Every row comes from one small tree of marks. The marks that hang from a mark follow it in brackets, in the order of their numbers. Every link used is in the known rows. Which tree was each row made from?
Known rows:
q955(q570 q759(q111 q935)): [-0.80  1.12  4.61 -1.60 -5.97  3.57 -0.57 -7.82  0.23  4.10  4.38  3.52
 -0.20  2.13  0.21  1.76]
q570(q759(q111(q955) q660 q935)): [ 0.73  0.86  6.14 -0.90 -3.72  4.13 -0.18 -7.68  1.34  5.07  5.09  2.20
 -0.90 -0.05 -1.46  1.70]
q955(q759): [ 0.87  0.45 -0.03  0.17 -2.12  1.48 -0.50 -2.10  0.34  1.03  0.67  0.76
  0.03  2.72  0.22  1.89]
q935(q955(q111 q570)): [-3.80  2.22  2.68 -2.09 -5.49  2.21  1.41 -1.35  0.09  4.00  2.51  4.68
  1.14 -1.76 -1.11  4.21]
q955(q570 q759(q111 q660 q935)): [-1.22 -0.86  5.26 -0.40 -4.77  3.62 -0.02 -9.13  0.97  3.24  6.32  2.36
 -0.76  1.84  2.67  0.79]
q955(q570(q759(q111 q660) q935)): [ 0.53 -0.80  5.47  0.05 -4.33  2.43  1.80 -4.10  3.43 -0.01  7.66  1.42
  1.18  0.32  1.88 -0.83]
q660(q955): [-1.77 -0.21 -1.36 -1.38  0.22  0.85  1.81  1.41  0.34 -0.09  2.80 -0.05
  0.89 -1.00 -0.53  1.47]
q955(q570 q759): [-1.21  0.72  0.25  0.04 -4.02  1.68 -0.12 -2.69  0.59 -0.56  2.10  1.46
  2.30  2.73  1.11  3.69]
q955(q111 q570(q935)): [-0.37  0.88  3.06 -1.78 -4.59  2.45  2.69 -0.96  1.72  3.01  3.85  4.33
  0.83  0.50 -0.68 -0.23]
q111(q955): [-0.63  2.03  0.75 -0.71 -1.92  1.62  0.37 -0.83  0.18  2.12 -1.05  1.33
  0.99 -0.10 -2.62  2.99]
q111(q759(q660(q955) q935)): [-0.95 -0.23  1.48 -0.81 -1.64  2.04  1.86 -4.53  2.17  3.16  6.69 -0.07
 -0.76  1.94 -0.74  2.34]
q111(q759(q935) q955): [ 0.95  4.26  2.57 -1.43 -4.90  2.58 -0.18 -5.33  1.29  6.29  0.83  2.63
 -0.20  3.09 -5.55  4.90]
q570(q935(q955(q759))): [ 0.92  2.18  1.50 -1.14 -4.57  2.12  1.48 -1.97  1.71  4.63  3.09  2.92
  1.15  2.93 -2.75  1.95]
q570(q759 q935): [ 3.17  0.45  1.48 -0.24 -1.70  1.07  1.16 -0.05  2.40  0.45  3.68  0.89
  1.27  2.06 -1.49 -0.69]
q570(q759(q660 q935(q955(q111)))): [-0.33  0.15  4.95 -1.28 -3.55  3.51  1.06 -5.47  1.03  6.80  6.71  3.87
 -1.06 -0.13 -0.78  1.90]
q660(q955(q570 q759)): [-2.85  0.41 -1.04 -1.39 -3.83  2.61  1.95 -1.31  0.95 -0.64  4.93  1.36
  3.10  1.73  0.69  5.22]

Write each row's tree:
[-1.70  2.88  0.82 -0.79 -6.04  3.33  0.49 -3.46  0.82  1.57  1.16  2.91
  3.27  2.64 -1.58  6.85] | q111(q955(q570 q759))
[-1.24  1.16  2.80 -2.59 -6.38  4.09  2.91 -3.10  2.33  2.62  7.19  3.31
  1.74  1.49 -0.59  2.12] | q660(q955(q570(q935) q759(q111)))
[ 0.59  2.70  4.44 -1.92 -6.33  3.04  0.89 -4.05  1.61  6.85  3.51  4.11
 -0.88  1.44 -2.67  0.93] | q570(q935(q955(q759(q111))))
[ 1.32  1.02  3.11 -1.63 -4.12  3.86 -0.13 -5.78 -0.11  7.31  3.03  4.56
 -2.23  2.80 -1.12  1.20] | q955(q111 q759(q935))
[-0.66  1.10  3.43 -1.93 -6.10  4.26  0.51 -6.29  0.17  5.52  4.51  5.24
  0.07  2.88 -0.14  2.97] | q955(q111 q570 q759(q935))
[-0.25  0.50  1.43  0.75 -2.95  3.19  0.19 -4.21  1.13  2.27  1.51  0.93
  0.54  2.32  0.07  4.23] | q111(q955(q759(q660)))
[-0.30 -1.61  3.22 -1.61 -1.74  4.20  2.59 -3.89  1.47  4.32  8.93  2.40
 -0.85 -0.19  0.61  1.47] | q570(q759(q660(q955(q111)) q935))
[-3.86 -1.75  4.03 -1.88 -2.42  3.15  2.47 -5.85  0.90  1.90  8.49  1.52
  0.14 -1.60  1.92  0.29] | q759(q111 q660(q955(q570)) q935)
[-1.28  1.92  3.73 -2.78 -3.77  2.83  0.98 -3.80 -0.60  8.32  2.87  5.07
 -1.69 -0.74 -2.98  1.33] | q759(q935(q955(q111)))
[ 0.67  4.38  3.75 -2.31 -7.40  2.66  2.01 -1.73  2.48  8.42  3.07  5.24
 -1.23  1.70 -5.20  2.99] | q570(q935(q955(q111(q759))))
[-2.61 -1.46  2.55 -1.72 -3.11  3.58  5.35 -1.07  2.76  2.04  8.60  3.10
  1.40 -0.72  1.40  0.43] | q759(q660(q955(q111 q570(q935))))
[-1.63  0.29  1.33 -0.62 -4.29  1.92  4.26 -1.90  4.36  0.07  8.32  0.55
  2.41  2.26 -0.14  2.83] | q111(q759(q660(q955(q570(q935)))))
[ 0.79 -1.30  2.71 -1.39 -2.29  3.77  4.05 -0.60  3.32  2.90  9.02  2.41
  0.06  0.10  0.27  0.34] | q570(q759(q660(q955(q111))) q935)
[ 0.35  1.32  4.11 -1.14 -6.56  3.14  0.97 -4.51  2.11  2.67  4.34  3.54
  0.85  2.45 -0.24  0.37] | q955(q570(q935) q759(q111))
[-2.35  0.89  2.33 -3.25 -5.76  5.10  2.40 -4.93  0.42  5.43  7.35  5.23
  0.90  1.89 -0.68  4.50] | q660(q955(q111 q570 q759(q935)))
[-0.19  0.90  4.30 -0.30 -6.47  2.67  2.75 -3.64  3.87  3.59  6.02  3.40
 -0.02  2.28 -0.01  1.73] | q955(q111(q759(q660)) q570(q935))
